Known rows, with every step that occurs
turos-dizaset: -2.2 15.1 10.8 -24.0 6.4 21.0 8.8 17.7 -23.1 12.0 -1.5 -0.7 -17.1 -9.0
 2.3 -4.3 5.7 14.4 -9.3 11.9 0.5 18.9 29.3 15.5
dizaset-turos: 5.4 1.8 12.6 -7.9 13.6 -28.7 2.1 3.9 -26.3 24.2 -0.6 5.1 1.0 -8.0 16.1
 4.5 13.5 -0.5 1.7 -22.9 -16.4 20.9 20.8 6.4
turos-nofulu: 3.5 30.5 27.9 -19.9 10.9 2.3 10.2 -5.8 -18.9 -1.9 6.7 4.2 -4.7 -10.0
 -8.7 -10.5 3.0 4.8 -7.6 0.9 -4.7 15.7 35.7 34.9
pitu-simet-nasu-nofulu-turos-dizaset: -12.9 24.6 9.3 -9.4 6.2 22.2 -7.2 74.1 -17.1 12.9 -3.9 6.0 -41.1 -15.7
 -24.2 33.2 14.8 -19.8 -5.7 -65.2 0.5 20.9 11.3 37.0
nofulu-turos-dizaset-nipu-tezaz-nasu: 6.1 -48.2 16.1 -44.6 4.9 45.8 9.9 33.3 -69.8 13.0 -1.7 -1.2 -19.5 -23.2
 25.0 -6.9 8.2 29.2 4.6 -7.6 6.5 19.6 42.8 32.9
nofulu-nasu: -25.0 22.5 3.0 -30.5 9.0 -32.0 3.2 -4.8 14.0 -20.4 -7.9 2.9 3.0 -8.4
 -3.9 5.9 15.6 -2.6 6.1 20.8 14.9 19.8 23.6 30.9
nipu-tezaz-nasu-nofulu: 2.5 -16.6 38.4 -53.7 7.2 53.2 -6.0 26.2 -32.6 47.4 -6.2 0.1 7.6 -21.1
 4.1 -21.6 -3.0 -21.7 30.4 4.8 -0.3 27.5 9.2 4.9
pitu-simet: -27.2 26.1 3.3 10.4 12.1 -2.5 -7.8 25.4 3.8 -4.9 -6.2 5.3 -21.8 -12.6
 -10.1 11.6 13.1 -25.4 6.9 -38.0 -0.7 27.5 9.7 29.8
pitu-simet-nasu: -28.8 33.4 0.9 0.5 10.2 -6.9 -11.7 44.8 2.8 -15.7 -9.7 9.1 -27.3 -17.4
 -32.1 15.6 10.5 -27.9 -7.9 -56.4 2.7 27.7 5.5 33.6
turos-dizaset-nipu-tezaz-nasu: 1.5 -15.5 25.1 -42.4 5.8 26.4 11.7 27.1 -61.2 32.9 -5.1 -2.0 -14.3 -24.4
 18.5 -35.7 4.2 22.0 3.3 8.9 -8.2 32.7 38.0 15.9
simet-nasu-tezaz-nipu: 20.4 -10.1 6.2 -48.6 10.9 -20.0 -1.6 12.5 -5.0 -17.2 -3.5 -6.5 -7.3 -9.3
 -27.4 3.7 -15.9 -10.5 -8.9 -11.8 6.6 17.4 2.7 4.5
tezaz-nasu: -6.8 -3.4 20.3 -33.7 13.3 43.3 -11.5 -10.6 -14.3 1.4 -7.0 -4.6 4.5 -16.9
 -23.0 -19.4 -3.5 -24.5 23.3 -2.0 10.0 21.0 14.4 2.8
pitu-simet-nasu-tezaz: -15.6 18.1 -8.7 -10.4 10.2 -5.1 -13.3 35.5 4.2 -26.7 -5.5 1.8 -21.1
 -15.4 -38.3 12.8 -4.2 -36.2 5.1 -58.5 -1.9 26.0 1.0 27.8
dizaset-turos-nofulu-nasu-simet: 2.6 42.0 14.4 -23.7 12.2 -40.2 10.5 4.2 -22.7 12.3 6.9 5.8 2.8 -7.3
 -14.6 7.6 10.6 2.4 15.9 -17.0 -16.9 29.0 51.1 41.6
pitu-simet-nasu-tezaz-nipu: -7.5 13.4 -3.8 -18.2 11.5 -17.1 -8.8 31.7 0.6 -19.1 -5.8 -2.9 -27.7
 -12.3 -30.2 13.1 -5.0 -27.4 4.2 -49.0 2.6 29.3 2.1 25.7
dizaset-nipu-tezaz-nasu-nofulu: 6.9 -29.2 45.1 -40.0 9.2 12.4 2.2 30.0 -51.0 49.0 -6.8 1.6 1.6 -27.5
 16.0 -32.5 7.4 -7.3 14.6 -8.1 -12.6 27.3 16.0 -3.4
tezaz-nasu-simet-pitu: -16.5 22.6 27.1 -24.2 14.9 42.8 -14.6 31.8 3.2 5.2 -7.1 -1.3 -5.7 -17.2
 -77.9 -2.6 -10.4 -51.3 36.8 -28.1 8.1 27.1 19.7 3.7
nipu-tezaz: -7.3 -14.4 21.5 -34.4 6.1 9.5 3.8 21.9 -22.5 16.4 -6.4 7.7 4.5 -17.4
 20.7 -15.1 3.3 2.2 4.2 13.4 1.1 26.0 16.1 19.4
pitu-simet-nasu-nofulu-turos-dizaset-nipu: -10.0 16.4 14.9 -6.5 6.7 8.1 -3.7 78.4 -29.4 19.8 -4.1 6.6 -43.5 -19.8
 -17.2 25.0 18.7 -13.8 -10.4 -70.7 -5.9 22.5 14.8 32.2
nofulu-nasu-simet-pitu: -35.2 46.6 9.7 -20.6 10.6 -33.1 0.3 37.1 31.7 -15.4 -8.2 5.5 -7.3 -8.7
 -59.1 22.4 8.9 -29.6 19.7 -5.8 12.9 25.5 29.3 30.9
nasu-nofulu-turos-dizaset-nipu: 21.7 -18.9 32.7 -24.0 6.3 25.8 9.4 52.3 -42.5 49.3 4.5 -0.2 -23.0 -11.1
 15.8 21.1 17.9 7.0 -3.3 -21.1 -6.6 5.0 22.2 5.6

Rows
13.6 21.9 22.0 -14.0 14.0 -25.2 10.5 -4.7 -40.3 21.3 8.8 5.4 -2.9 -8.2
 10.4 -3.5 10.0 9.6 -2.1 -22.8 -22.8 21.8 39.5 27.6 => dizaset-turos-nofulu
-22.4 37.0 1.6 -27.2 8.6 -24.4 -0.3 18.9 25.5 -15.6 -7.4 4.0 6.7 -8.4
 -42.8 17.4 8.3 -20.5 23.7 10.0 11.3 25.2 29.1 27.9 => nofulu-nasu-simet
9.4 23.9 13.3 -53.4 10.9 -31.9 17.1 -26.9 -7.7 -20.7 7.8 -9.2 -2.2 -3.5
 -7.3 -7.5 -6.8 10.0 13.3 25.0 4.6 23.2 40.5 46.5 => turos-nofulu-nasu-tezaz-nipu
-5.8 -9.2 22.3 -47.9 8.0 50.5 -7.9 28.2 -24.0 20.2 -8.2 2.8 12.8 -23.0
 -25.9 -20.8 -12.1 -24.9 39.5 2.8 3.8 35.8 22.2 14.5 => nipu-tezaz-nasu-simet
-8.3 -20.3 25.0 -51.1 8.2 45.2 -5.0 9.4 -32.6 17.3 -8.9 1.5 9.7 -23.2
 5.3 -30.7 -6.2 -10.2 25.3 12.0 6.1 31.4 17.5 17.0 => nipu-tezaz-nasu
18.4 -9.8 27.3 -26.1 5.7 41.3 5.5 48.7 -31.4 44.9 4.9 -0.2 -20.3 -7.0
 9.6 28.9 12.8 0.7 1.8 -14.4 0.3 3.5 18.3 10.2 => nasu-nofulu-turos-dizaset
7.9 -39.4 15.5 -40.5 5.0 50.1 7.9 47.6 -61.6 15.3 -0.8 -0.3 -16.6 -23.3
 -0.3 0.1 3.6 18.0 14.9 -14.9 4.4 22.7 46.4 30.4 => nofulu-turos-dizaset-nipu-tezaz-nasu-simet
15.5 -24.2 34.6 -42.6 9.3 62.5 -2.4 28.7 -48.5 42.9 0.1 -7.2 -13.5 -19.5
 -6.4 -4.6 5.6 -11.5 22.7 -19.8 2.1 13.9 22.9 1.2 => tezaz-nasu-nofulu-turos-dizaset-nipu
1.4 -3.3 -3.5 -53.6 10.2 -43.9 7.3 -21.0 11.9 -22.9 -3.1 -12.6 2.6 -2.0
 -1.2 4.6 -3.6 -1.3 22.4 31.4 14.3 22.9 18.4 22.1 => nofulu-nasu-tezaz-nipu
10.2 -20.9 31.4 -40.3 11.0 66.4 -11.4 18.5 -26.5 31.1 -1.1 -5.4 -2.2
 -15.3 -16.1 5.3 1.9 -28.5 30.5 -19.6 9.4 10.1 10.0 0.4 => tezaz-nasu-nofulu-turos
18.3 14.6 12.0 -41.6 13.4 -55.9 16.5 -22.2 -32.2 9.2 9.2 -6.0 -1.7 -2.3
 13.5 -1.7 2.0 15.7 14.5 -1.7 -14.9 28.9 44.5 38.0 => dizaset-turos-nofulu-nasu-tezaz-nipu
16.2 -17.5 31.4 -20.9 8.4 26.6 -0.2 40.7 -17.1 36.9 3.1 2.4 -9.6 -7.3
 5.8 31.6 14.1 -14.5 4.5 -21.9 2.2 0.3 7.2 4.1 => nasu-nofulu-turos
20.9 -29.8 35.6 -34.9 3.7 31.8 11.4 61.5 -53.4 59.0 3.7 2.3 -20.3 -15.0
 28.4 13.3 15.2 12.3 0.8 -14.1 -8.1 10.9 23.7 11.7 => nasu-nofulu-turos-dizaset-nipu-tezaz
-15.6 -1.4 30.5 -43.7 9.6 44.7 -8.0 43.3 -18.4 20.8 -8.7 3.9 1.6 -23.3
 -38.5 -16.8 -11.3 -32.9 36.5 -10.3 4.8 36.1 22.8 16.5 => nipu-tezaz-nasu-simet-pitu
10.5 -48.3 40.6 -40.6 8.5 24.3 3.9 35.9 -59.5 42.6 -4.5 1.6 -3.2 -27.9
 22.4 -21.3 9.4 1.3 15.5 -15.2 -7.0 22.6 21.2 6.4 => dizaset-nipu-tezaz-nasu-nofulu-turos
9.9 -1.5 24.5 -31.0 7.0 15.8 -5.3 56.7 -14.5 16.0 -2.8 8.2 -14.5 -14.2
 -22.5 30.1 9.3 -16.7 -16.7 -40.7 6.8 2.2 4.1 12.1 => simet-nasu-nofulu-turos
6.6 -29.7 31.7 -61.4 3.7 74.5 -0.2 38.4 -53.3 47.8 -2.7 -1.4 -4.5 -21.1
 13.2 -13.5 -2.4 -1.4 28.6 2.9 4.7 24.8 23.9 19.9 => nipu-tezaz-nasu-nofulu-turos-dizaset
3.3 -6.4 23.5 -41.3 5.4 31.2 9.6 42.5 -55.3 34.7 -4.3 -0.9 -12.1 -24.1
 -6.1 -29.5 -0.2 11.5 12.9 3.2 -10.1 36.0 40.9 13.9 => turos-dizaset-nipu-tezaz-nasu-simet
9.1 -3.4 -0.1 -39.9 9.2 -4.4 -7.4 17.6 -0.3 -26.4 -3.0 -0.1 -0.1 -13.1
 -37.7 2.4 -14.4 -22.6 -6.6 -25.4 1.7 11.5 1.2 5.6 => simet-nasu-tezaz
